Each row was made from one small tree. The marks that hang from a mark follow it in brackets, in alphabetical order. Every link used is in the known rows. Write each row's tree.
Known rows:
kivi[fefo giru[milub] pabes]: [-2.03 -2.70 -3.99 -3.94  2.31  0.17 -0.25 -1.13  4.74 -2.47  1.00  0.92
  1.17 -2.97  0.43  3.77  2.83  0.49 -6.24  2.27  0.47 -0.36  1.52 -2.66
 -3.10 -0.87]
milub[giru[kivi[fefo pabes]] libe[parir]]: [ 0.55 -1.78 -3.27 -4.15  1.87  0.60  0.91 -2.37  1.04 -1.12  0.46  0.49
  2.82 -2.73 -0.61  2.40  0.95  0.26 -4.83  2.66  3.59  5.68  0.04  1.63
 -0.80 -1.27]
ketof[fefo]: [-2.80  1.04 -2.33 -1.91  1.28  1.43 -0.60 -3.16  0.91  1.88  0.29  1.15
  1.95 -2.04 -1.43  1.15 -1.65  0.28 -1.72  1.10 -0.74  1.68  1.66 -0.97
 -1.07 -1.41]
libe[milub parir]: [-2.00  2.48 -2.47  0.21 -1.32  0.10 -0.99 -3.51 -2.63 -0.19  1.44  2.02
 -0.32  3.93  2.99 -0.64  0.04  0.12 -2.59  1.41  2.95  3.52 -2.86  0.57
 -0.70 -1.46]
giru[kivi[fefo] milub[libe pabes]]: [ 0.42  0.26 -1.81 -5.23 -0.72 -0.35  0.97 -2.28  2.21  0.44 -4.65  1.83
  1.90 -3.34 -1.85  5.84 -0.13  0.78 -4.47  0.58 -2.02  6.17  2.53  1.20
 -5.51 -2.07]
kivi[pabes]: [-1.63 -0.49 -2.12 -1.28  1.31  1.01 -0.79 -2.71  2.09 -0.44  2.20  0.66
 -0.38 -2.00  0.13  0.92  1.56 -0.48 -3.34  1.87  2.12 -0.08  0.02 -1.86
 -0.41 -0.94]
pabes[milub[giru libe]]: [-0.02  0.57  0.16 -0.67 -0.51  1.88  0.70 -3.41  1.17  2.29 -0.50  1.37
  0.01  0.31 -0.89  4.19 -2.53  0.77 -2.66 -0.15 -0.02  4.86 -0.84  1.10
 -1.45  1.58]
robu[ketof]: [-2.92  1.07 -0.14 -0.68  0.30  2.37 -2.20 -3.05  0.95  0.50  1.42 -0.14
 -1.44 -2.01  1.71  0.67 -0.05 -0.12 -1.20  0.99  0.26  1.71  0.61 -0.89
 -0.36 -1.10]
robu[ketof[fefo]]: [-4.34  0.96 -1.79 -2.66  0.97  2.85 -2.10 -2.86  1.61  1.14  0.19 -0.62
  1.13 -3.25  0.20  1.39 -1.39 -0.10 -1.28  1.45 -1.07  2.72  2.31 -0.73
 -0.63 -1.64]
libe[milub[pabes] parir]: [-0.48  1.83 -0.91 -0.46 -1.27  0.83 -0.40 -3.75 -2.80 -0.88  1.20  2.57
 -0.58  3.45  1.31 -0.43  1.64 -0.20 -2.22  2.01  3.00  4.87 -2.80  1.84
 -2.22 -1.12]
robu[ketof[fefo] kivi]: [-5.02  0.61 -1.25 -1.93  2.55  4.56 -2.77 -2.60  2.59  0.53  0.00 -0.68
  1.12 -5.39  2.37  2.26  0.22  0.66 -0.01  0.79 -1.68  4.44  1.11 -1.21
 -0.48 -2.51]
giru[kivi[fefo pabes] milub[libe]]: [-1.29 -0.77 -4.38 -5.59  0.16 -1.24  0.08 -1.53  4.20 -0.50 -3.64  0.50
  2.38 -3.98 -0.16  5.91  0.34  0.33 -6.71  1.54 -0.27  3.94  2.81 -0.82
 -3.19 -2.36]
libe[milub[giru[kivi[fefo]] pabes] parir]: [ 1.45 -0.10 -1.88 -4.07 -1.68  0.66  0.84 -3.64 -1.75 -1.85  0.17  0.84
  1.31  0.79 -0.62  2.08  2.60  2.23 -3.39  2.15  2.12  6.84 -0.71  3.73
 -4.98 -1.91]
milub[giru[kivi[fefo]] libe pabes]: [ 2.57 -0.81 -0.27 -5.51  0.96  1.31  1.15 -2.81  1.77  0.45 -0.62  0.82
  2.19 -3.95 -4.02  4.44  0.33  1.60 -2.37  0.78  0.61  6.06  0.99  2.99
 -4.31 -0.94]
parir[libe[milub[giru[kivi[fefo]] pabes]]]: [ 1.88  0.12 -2.32 -6.64 -0.61 -0.71  1.41 -3.42  0.67 -0.65  0.37 -0.59
  1.55 -1.39 -0.63  3.77  2.45  4.03 -3.51  2.87  0.24  6.48  0.97  3.17
 -6.05 -2.76]
pabes[milub[giru[kivi[fefo]] libe]]: [ 0.09 -0.43 -1.72 -3.19 -1.28  0.08  0.90 -2.99  2.17  1.36 -2.79 -0.41
  2.03 -2.65 -1.57  6.58 -1.43  1.75 -4.27  0.36 -1.27  6.06  1.79  1.53
 -3.41 -0.16]
giru[kivi milub[libe]]: [-0.36  2.27 -2.79 -2.35 -1.82 -0.48 -0.07 -3.46  1.35  2.13 -3.72  2.81
  0.38 -1.86  0.29  4.61 -2.12  0.35 -4.50 -0.58 -1.11  5.18  3.42  0.19
 -2.61 -1.64]
kivi[pabes[milub]]: [-2.50 -0.48 -1.98  0.60 -0.72  0.44 -0.72 -3.04  2.25 -0.17 -0.01 -0.25
 -0.91 -1.31  0.78  3.41  1.17 -0.67 -4.44  1.68  0.31  1.08  0.71 -2.03
 -1.13  0.12]
kivi[giru pabes]: [-0.98 -1.72 -2.93 -0.81  2.65  0.82 -1.25 -2.54  2.94 -1.35  4.54  1.31
 -0.14 -3.07 -0.36  1.04  2.80 -0.39 -3.73  2.12  3.01 -0.90  0.75 -2.12
  0.02 -0.29]
giru[kivi]: [-0.46  1.67 -2.43 -0.35 -1.36 -0.11 -0.85 -4.02  0.23  1.30 -0.05  1.23
 -0.42 -2.84 -0.33  1.91  0.13  0.50 -2.61  0.68 -0.05  2.23  3.09 -0.32
 -1.71 -2.08]
libe[milub[giru]]: [-0.13  0.68 -1.14 -2.60 -1.04  1.36 -0.41 -3.68 -0.12  0.64  2.28  1.33
 -0.55  2.58 -0.04  1.78 -0.03  2.41 -2.06  0.57  2.41  2.81 -2.25  1.25
 -2.71 -0.51]
kivi[fefo giru pabes[milub[libe]]]: [-2.14 -2.89 -3.41 -2.53  2.61 -0.40 -0.35 -1.03  4.86 -1.25  0.58 -0.60
  2.49 -3.22 -0.79  5.35  1.19 -0.94 -5.35  2.00  1.38  2.02 -0.45 -1.68
 -1.00  0.60]
robu[kivi[pabes]]: [-2.17 -1.03 -1.55 -0.61  2.76  2.31 -1.51 -2.40  2.99 -1.26  2.21  0.57
 -0.39 -4.22  2.29  1.92  2.62  0.23 -2.20  1.49  1.77  1.69 -1.10 -2.28
 -0.25 -1.82]
giru[milub]: [-1.76  1.77 -1.13 -0.92 -0.97  0.83 -0.07 -3.08  1.01  1.15 -1.25  2.67
 -1.22  0.29  1.50  2.40 -0.99  0.62 -3.62  0.16 -1.52  1.54  1.52 -1.30
 -2.70 -1.05]

Write each row's tree:
[ 1.55  0.78 -0.29 -4.16 -0.02  0.95  1.27 -3.92 -0.44  0.34  2.60  1.02
 -0.48  1.25  0.27  1.75  1.36  3.14 -2.03  2.39  1.51  5.34 -1.46  2.70
 -3.87 -1.01] -> parir[libe[milub[giru pabes]]]
[ 2.46  0.78 -1.12 -3.54 -2.58  0.88 -0.08 -4.53 -0.33 -0.16  0.80  1.34
 -0.44 -0.02 -2.11  3.17  2.06  2.50 -2.56  0.94  1.69  5.53  0.68  3.37
 -5.10 -1.34] -> libe[milub[giru[kivi] pabes]]
[ 2.27  0.15  1.71 -3.11  1.61  3.11  1.10 -3.19  0.68  1.31  1.76  2.46
  0.23 -1.10 -3.24  2.10 -0.64  0.73 -0.89  0.47  1.75  5.12 -1.59  2.55
 -2.16  0.74] -> milub[giru libe pabes]
[ 0.47  0.87 -1.02 -0.56  1.41  1.61  0.66 -3.04 -0.55 -0.42  0.19  5.16
  0.33  0.23  0.29  1.68  0.32 -0.82 -3.65  0.87  1.52  5.88 -0.32  1.17
 -1.57  0.41] -> kivi[giru[milub[libe[parir] pabes]]]
[ 1.33 -0.18 -2.89 -1.94  0.89  1.33  0.41 -3.63 -0.25 -0.21  1.21  1.85
  1.09 -1.85 -0.38  1.50  0.44 -0.16 -4.20  2.17  4.11  5.99  0.46  1.95
  0.58 -0.71] -> milub[giru[kivi[pabes]] libe[parir]]
[-4.96 -1.94 -4.03 -3.30  3.46  4.07 -3.03 -1.86  5.58 -2.24  0.35  0.03
  1.23 -6.86  3.01  4.25  2.68  0.63 -4.06  1.76 -1.01  3.71  2.98 -2.69
 -1.46 -1.88] -> robu[ketof[fefo] kivi[giru[milub] pabes]]
[ 0.52  1.55 -1.63  0.73 -2.03  0.97  1.00 -4.47 -1.68  1.62 -1.87  1.95
  0.41  0.23  0.73  3.50 -1.72  0.14 -4.06  0.61  0.55  8.09  1.23  2.57
 -0.85  0.48] -> pabes[milub[giru[kivi] libe[parir]]]
[-1.90 -1.94 -4.19 -3.41  3.20  0.18  0.38 -0.95  2.32 -2.17  0.22  2.36
  2.50 -1.45  1.41  2.73  1.10 -0.97 -6.48  2.50  2.48  3.37 -0.67 -1.26
 -0.76 -0.58] -> kivi[fefo giru[milub[libe[parir]]] pabes]
[ 0.64  0.93 -1.35 -0.93 -2.11  0.68  0.50 -4.18  1.07  2.41 -2.04  1.08
  0.30 -1.56 -1.44  5.60 -1.94  1.04 -3.65 -0.13 -0.62  6.19  2.23  1.86
 -1.99  0.47] -> pabes[milub[giru[kivi] libe]]
[ 0.12  1.47 -1.81 -3.57 -0.06  0.38  0.63 -3.77 -0.30  1.01  2.53  0.69
 -0.30  1.82  1.80  1.53 -0.04  3.41 -2.43  1.97  1.76  3.95 -1.37  1.51
 -2.22 -1.34] -> parir[libe[milub[giru]]]
[-0.27  0.32 -1.98 -1.36 -1.26  0.48  1.30 -3.28 -0.47  0.75 -2.49  0.41
  2.07 -0.99  0.13  4.40 -1.40  0.73 -4.55  1.07 -0.03  7.64  0.79  2.22
 -2.01 -0.21] -> pabes[milub[giru[kivi[fefo]] libe[parir]]]
[ 0.46 -2.44 -2.93 -4.75  0.82  0.88  0.31 -2.39  3.05 -1.32  1.28 -1.07
  1.36 -4.53 -1.63  3.62  2.60  1.86 -4.53  2.35  1.40  2.02  2.05  0.10
 -3.15 -1.67] -> milub[giru[kivi[fefo pabes]]]
[-2.61 -2.35 -3.82 -0.80  2.59 -0.12  0.00 -1.37  2.30 -2.05  0.69  0.39
  2.69 -1.38  0.90  3.32  1.38 -1.81 -5.67  2.89  2.59  3.64 -1.34 -1.03
  0.20  0.61] -> kivi[fefo giru pabes[milub[libe[parir]]]]
[-0.59  0.36 -4.00 -3.35 -0.80 -0.65 -0.22 -2.69  3.11  0.46 -2.84  1.87
  0.65 -3.06  0.04  4.97 -0.29 -0.09 -6.17  1.07  0.40  4.31  3.17 -0.50
 -1.89 -1.63] -> giru[kivi[pabes] milub[libe]]
[-4.27 -2.37 -1.64 -2.09  1.63  5.13 -1.93 -2.74  4.34 -0.98 -0.11 -2.59
  0.82 -5.61  1.98  5.07  1.69  1.34 -2.89  1.89 -1.29  5.79  1.47 -0.64
 -1.31 -0.36] -> robu[ketof[fefo] kivi[pabes[milub[giru]]]]
[ 0.07 -1.19 -1.23 -4.70  2.31  0.73  0.68 -1.45  3.40 -0.63 -0.75  2.75
  1.88 -2.44 -1.94  4.81  0.50  0.27 -3.94  0.73 -0.56  3.88  0.17  0.13
 -4.42 -0.16] -> kivi[fefo giru[milub[libe pabes]]]
[-4.85 -3.61 -2.27 -1.24  2.82  2.64 -2.95 -1.14  5.97 -3.68  1.41 -2.92
  0.49 -6.61  3.71  5.45  4.82  0.12 -3.78  2.13 -0.22  2.91  0.34 -2.91
 -1.44 -0.74] -> robu[ketof kivi[fefo giru pabes[milub]]]
[ 2.94  0.99 -0.16 -1.50  0.05  2.17  1.25 -4.24 -1.98  0.68  0.32  3.11
  0.60 -1.23 -1.83  1.27  0.09  0.25 -2.11  1.23  2.56  8.11  0.41  3.98
 -1.50 -0.32] -> milub[giru[kivi] libe[parir] pabes]
[-0.24 -1.43 -4.57 -4.39 -0.78 -0.12 -0.05 -2.79  0.08 -2.74  1.25 -0.39
  1.75 -0.07  0.85  2.05  3.25  1.75 -5.45  3.16  3.85  4.70 -0.67  1.76
 -2.89 -2.20] -> libe[milub[giru[kivi[fefo pabes]]] parir]
[-0.03  1.81 -1.30 -3.00 -0.36 -0.53  0.35 -3.60 -0.37  0.41  1.40  0.88
 -0.23  1.04  1.17  1.41  1.34  1.75 -2.21  2.47  1.12  4.43 -1.06  1.25
 -3.18 -1.87] -> parir[libe[milub[pabes]]]
[-3.02 -2.53 -1.93 -2.90  3.57  1.84 -1.20 -1.19  4.23 -2.10  1.43 -0.99
  1.35 -5.09  1.97  2.68  3.30  0.75 -2.72  2.08  1.11  1.32 -1.50 -2.53
 -1.55 -2.38] -> robu[kivi[fefo pabes]]
[ 0.18  1.37  0.38 -2.79 -0.04  1.13  0.75 -2.65  1.26  1.27 -2.33  3.62
 -0.05 -0.34 -0.96  3.58 -1.22 -0.13 -3.11  0.03 -0.66  4.90  0.09  0.82
 -3.29 -0.29] -> giru[milub[libe pabes]]
[ 0.08  0.83 -2.10 -3.63 -0.57 -0.07  1.22 -2.54 -0.22 -0.46 -4.47  2.69
  2.05 -1.56  0.26  3.58  0.03 -0.11 -4.76  1.34 -0.66  7.74  1.54  1.87
 -4.15 -2.06] -> giru[kivi[fefo] milub[libe[parir] pabes]]
[ 2.81  0.20  0.16 -2.15 -1.00  2.26  0.65 -4.49  0.11  0.49  1.15  1.71
 -0.86 -2.87 -2.91  2.31  1.78  1.75 -1.77  1.02  0.28  4.40  2.66  2.43
 -3.99 -0.75] -> milub[giru[kivi] pabes]
[ 2.34  1.52 -1.33 -1.74 -2.74  1.12  0.28 -4.84 -3.02 -0.76  1.06  2.25
 -0.52  1.81 -0.34  1.20  2.21  1.61 -2.86  1.73  2.78  7.14 -0.15  4.00
 -3.75 -1.31] -> libe[milub[giru[kivi] pabes] parir]
[-4.18 -1.55 -1.63 -2.77  2.58  3.19 -2.54 -1.38  4.51 -2.24 -0.19  0.03
  0.21 -5.31  4.45  4.27  2.54  1.39 -2.99  0.51 -1.81  3.26  1.02 -2.29
 -3.14 -2.05] -> robu[ketof kivi[fefo giru[milub]]]
[-0.39 -1.40 -1.45 -3.58  1.47  0.98  0.37 -1.88  2.72 -1.77  0.33  2.25
  0.57 -2.31 -1.15  3.70  2.21  0.88 -4.11  1.28 -1.26  1.93  1.37 -0.68
 -5.49 -0.57] -> kivi[fefo giru[milub[pabes]]]
[ 0.71  0.11 -2.11 -3.23  0.89  0.98  0.93 -2.83 -0.66  0.41 -0.36  1.42
  2.34 -1.48 -0.54  2.12 -1.12  0.95 -3.30  1.39  1.94  6.44  0.12  2.36
 -1.28 -1.32] -> milub[giru[kivi[fefo]] libe[parir]]
[ 0.64 -0.61 -1.70 -3.83 -0.12  0.83  0.30 -3.14  1.50  0.27  0.54  0.05
  0.98 -3.39 -1.48  3.20  0.65  2.46 -3.08  1.03 -0.26  2.91  2.23  0.71
 -3.81 -1.86] -> milub[giru[kivi[fefo]]]
[-1.50 -0.04 -3.49  0.19 -2.36 -0.71 -0.72 -3.76  2.31 -0.19 -1.42 -0.65
 -0.57 -3.35  0.30  4.60  1.87 -0.31 -5.41  1.91 -0.39  2.46  3.71 -1.35
 -2.03 -0.94] -> giru[kivi[pabes[milub]]]
[ 0.04  0.34 -3.37 -3.49 -1.78 -0.04  0.11 -3.35 -1.51 -1.05  0.34  0.49
  1.53  1.36  1.04  1.70  1.08  2.39 -3.83  1.85  2.29  5.64 -0.72  2.38
 -3.39 -2.26] -> libe[milub[giru[kivi[fefo]]] parir]
[ 1.54  0.48  0.33 -3.20 -0.89  1.99  0.12 -3.80 -0.28 -0.16  2.29  1.62
 -0.72  2.08 -1.60  1.99  1.46  2.19 -1.49  0.98  2.24  4.22 -2.25  2.74
 -4.21 -0.10] -> libe[milub[giru pabes]]
